Known rows, with every step that occurs
p -> x: -4.76 -3.98 -0.13 +1.57 -0.61 -0.39 +0.92 +0.07 -0.33 -0.78 -0.63 +2.62 -1.67 +0.86 -0.73 -1.30 -1.41 -0.83 -0.24 -0.06 -2.74
c -> p -> x: -6.56 -3.06 -1.66 +4.43 -2.28 -0.44 -0.83 -1.05 -0.62 -0.42 +2.33 +1.32 +0.38 -1.61 +0.29 +0.57 -2.57 +0.28 +1.49 +2.04 -2.48
p -> x -> a -> c -> t: -0.37 -3.32 +0.15 -0.39 -3.17 -1.46 +0.45 +0.25 +2.30 -0.47 -0.13 -1.66 -0.39 +4.44 +0.60 -0.38 -1.39 +1.09 +0.17 -0.07 -3.14
p -> x -> a -> d: +0.86 +0.91 -2.20 -0.30 +1.04 -0.52 +3.39 -0.86 -0.49 -0.21 -0.52 +0.04 -1.14 +0.02 -1.91 -2.30 -0.52 +2.01 -2.56 -0.18 -2.22
p -> x -> t -> d -> a -> c: +3.52 +0.71 +2.68 -2.64 -1.95 +3.72 -1.07 +2.59 +2.00 +1.38 -1.02 +0.04 -1.51 +2.61 -3.09 +2.19 -2.43 +0.32 -0.44 -0.76 +0.34
d -> p: -1.85 -0.76 -0.75 +1.88 +1.59 -0.75 +0.40 -1.06 -1.19 +0.52 -1.65 +1.43 +0.83 -0.36 +0.50 -1.20 +1.87 -0.94 +1.50 +0.81 +1.82
t -> d -> a -> c -> p: +4.01 +4.83 +0.89 -1.70 +1.51 +0.58 -3.85 -2.68 -2.86 -0.28 +4.22 -3.05 +2.85 -0.01 +2.18 +6.22 -0.90 -0.43 +1.87 -0.70 +3.35
t -> x: -4.76 -0.56 +2.99 -1.42 +0.98 -1.79 +1.56 +2.64 -2.87 -2.32 -0.28 +2.22 +1.04 -1.17 -0.43 +2.00 +0.98 -4.25 -1.19 -2.86 +0.64
n -> t -> d -> p -> x -> a -> c: +4.05 -1.30 -1.00 -3.15 +0.47 +6.35 -1.93 +2.33 +2.77 +2.09 -1.48 -1.06 -1.97 +1.13 -1.17 -0.72 +5.53 +3.60 +0.02 +3.71 -0.96
x -> t -> d: +3.13 +0.38 +5.36 -1.12 +0.67 +1.54 -0.93 +1.45 +0.69 -1.92 -0.01 +1.93 -3.37 -3.33 -0.40 +0.32 -1.90 -2.24 -3.47 -2.91 -0.85
x -> a: +0.34 +0.12 +2.12 -3.80 +2.15 -1.87 +2.36 -0.59 -3.79 -2.74 +0.04 -0.09 -2.78 -1.02 +0.97 +0.03 -0.25 -2.88 -2.87 -2.74 -0.32
a -> c -> t -> d -> p -> x: +0.99 -1.99 -0.28 +4.31 -2.29 +2.26 -2.78 +0.49 +6.13 +2.46 -0.27 +0.13 +3.15 +4.79 +0.69 +1.24 +1.72 +3.32 +2.43 +4.38 -0.77
d -> a -> c -> p -> x -> t: -1.99 -0.61 -1.55 +0.76 -5.19 +1.12 -1.37 +0.89 +0.81 +1.64 +0.69 -1.19 +0.91 +0.70 -2.38 +1.24 -4.75 +0.70 +3.71 +0.64 +0.85
a -> c -> t -> n: +1.15 -2.28 +2.11 +1.98 +0.46 -3.66 -1.06 -1.81 +0.82 -2.41 +0.90 -0.05 +2.54 -0.20 +4.20 +2.79 -2.81 -4.40 +0.18 -3.25 +1.58
c -> a -> d -> p -> x: -2.40 +3.35 -8.26 +3.60 +0.67 -1.29 +1.22 -2.65 +0.13 +5.15 -0.47 +0.60 +1.48 +2.07 -0.24 -3.90 +2.13 +4.91 +2.29 +4.80 +0.55
c -> t: -1.94 -2.81 +1.72 +2.59 -0.93 -3.70 -0.31 -1.42 +0.74 -2.16 +0.11 -0.22 +0.06 +1.09 +1.79 -1.24 -3.22 -1.53 +0.25 -2.20 -1.74
a -> c -> t: +0.78 -1.91 +0.78 +1.41 -0.67 -3.40 -2.43 -2.39 +1.27 -1.41 +0.23 -1.61 +1.32 +2.66 +2.81 -0.40 -2.65 -0.65 +1.74 -3.14 -1.41
x -> t: -0.58 -1.70 +2.91 -0.27 -0.76 -0.91 +0.40 +0.79 -0.46 -1.94 -1.40 +1.83 -3.17 -2.76 -0.83 -2.29 -3.58 -2.87 -1.48 -3.54 -1.05
c -> a -> d: +1.08 +5.93 -4.54 -0.19 +3.58 -4.53 +0.26 -5.04 -4.10 +1.24 +1.60 -0.98 -0.30 -0.76 +2.38 -2.82 -0.68 +1.36 -0.52 -1.99 +0.10
t -> d -> p: +1.91 +1.40 +1.55 +1.09 +3.01 +1.66 -0.93 -0.34 -0.14 +0.46 -0.09 +1.40 +0.78 -1.00 +1.14 +1.63 +3.24 -0.58 -0.59 +1.64 +1.89

Rows
+0.76 -0.03 +1.09 -0.72 +0.59 +3.51 +2.04 +2.35 +1.15 +1.23 -0.80 +1.63 -0.93 +1.01 -0.97 +1.58 +4.07 +1.45 -2.19 +4.79 +0.48 | t -> d -> p -> x -> a
-0.16 -2.49 +4.03 +0.71 -1.92 +3.20 -0.10 +3.30 +2.84 -0.56 -0.43 +3.23 -3.67 -1.32 -2.25 -0.35 -2.23 -0.33 -3.13 +0.00 -2.97 | p -> x -> t -> d
+3.99 +3.57 -0.65 -2.04 +3.68 -1.98 +2.56 -2.95 -2.69 -1.68 +0.06 -1.12 -0.86 -1.99 +0.10 -1.68 -0.14 +0.01 -2.80 -3.07 -0.13 | x -> a -> d
-0.07 -1.85 -0.27 -3.06 -0.43 +0.06 +1.00 +0.14 -0.91 -0.63 -0.27 +0.00 -1.89 +2.25 -0.06 +0.46 +0.59 -0.01 -0.80 -0.68 -2.18 | p -> x -> a -> c
+0.37 +3.10 -0.99 +1.18 -0.56 -1.64 +3.69 +2.14 +1.97 +0.52 -1.66 -1.78 +5.34 +1.28 -1.49 -0.37 +2.99 +1.42 +0.18 +1.23 +3.20 | c -> t -> x -> a -> d -> p
-0.57 -2.92 -1.97 +1.50 -3.63 -0.01 +0.80 +0.81 +4.02 +1.69 -1.81 -1.47 +1.69 +5.36 -0.16 -0.72 +1.60 +2.65 +2.54 +3.86 -0.44 | d -> p -> x -> a -> c -> t
+1.30 +2.44 -2.64 -2.64 +2.06 +2.09 +2.42 +2.99 -0.16 +0.78 -2.73 -1.51 +1.79 -2.37 -3.12 -2.90 +5.43 +1.79 -0.14 +0.42 +2.35 | n -> t -> x -> a -> d -> p
-4.48 -1.85 -0.78 +0.71 -2.33 -0.38 +1.46 -0.18 -1.44 -1.10 +2.45 +0.07 -0.88 -1.35 +0.12 +0.90 -1.43 +0.25 -0.30 +2.45 -1.74 | c -> p -> x -> a
-1.29 -1.37 +0.30 +2.79 +0.51 +3.44 -0.35 +1.47 +2.44 +1.75 -0.75 +2.88 +0.47 +1.10 -0.90 +1.07 +2.96 +1.45 -0.20 +4.56 -0.05 | t -> d -> p -> x
-1.09 +2.42 -5.47 +4.17 -0.93 -0.31 +3.11 +0.29 +1.67 +4.58 -1.29 +2.53 +1.09 -2.40 -1.04 -2.57 -0.27 +0.98 +0.12 +3.61 +3.32 | c -> a -> d -> p -> x -> t -> n
+2.83 -1.12 +2.64 -2.13 +3.36 +2.57 -3.00 +0.09 -0.58 -2.14 +0.39 +0.30 -3.66 -2.84 +0.89 -1.29 +0.47 -0.64 -2.36 -2.32 -2.15 | n -> t -> d
+0.58 -0.55 +1.52 -7.45 +0.91 +1.03 -0.26 +3.49 -2.48 -2.12 -1.02 -1.69 -1.46 -1.00 -0.59 +0.18 +3.28 -1.88 -0.98 -3.64 -0.08 | n -> t -> x -> a -> c
-0.59 +0.17 -1.20 +1.50 +0.34 -2.03 -3.78 -3.92 -2.39 -1.16 +3.27 -1.62 +1.96 -2.22 +2.95 +1.90 -1.33 -0.89 +2.65 -1.66 -0.01 | a -> c -> p
+0.93 +6.28 -6.82 +1.78 +3.38 -3.07 +0.56 -4.66 -2.38 +3.93 +0.20 -1.00 +1.84 -0.18 +1.81 -3.44 +2.28 +3.01 +1.94 +1.82 +2.75 | c -> a -> d -> p
+0.14 +2.65 -1.50 -0.96 +0.07 -2.09 -2.44 -3.29 -3.72 -0.13 +2.55 -3.11 +2.85 +0.42 +1.65 +3.67 -2.31 -1.08 +4.02 -1.58 +3.22 | d -> a -> c -> p
-3.07 -0.81 +4.23 -2.62 -1.75 -2.87 +3.26 +3.63 -0.73 -3.14 -0.22 -0.46 +1.19 +1.21 -0.06 +1.78 -0.04 -3.07 -2.16 -1.97 +0.31 | c -> t -> x -> a
+2.88 +0.74 +3.27 +1.00 +0.22 +2.95 -0.57 +2.12 +2.30 +0.66 -1.55 +1.86 -1.01 -2.46 -1.00 -0.35 +1.23 -0.53 -1.23 +1.01 +1.71 | x -> t -> d -> p
+3.75 +1.49 +2.39 -4.66 +2.78 +2.74 -1.85 +0.46 -2.25 -1.02 -0.24 -1.23 -2.84 -0.61 -0.67 +0.50 -0.51 -0.86 -0.92 -2.35 +1.21 | n -> t -> d -> a
-2.77 -3.17 -1.07 +3.04 -4.83 +0.92 -2.63 +0.29 +2.43 +0.54 +1.35 +0.30 -0.20 -1.68 -0.98 -0.45 -3.66 +0.85 +2.35 +0.38 -2.50 | a -> c -> p -> x -> t
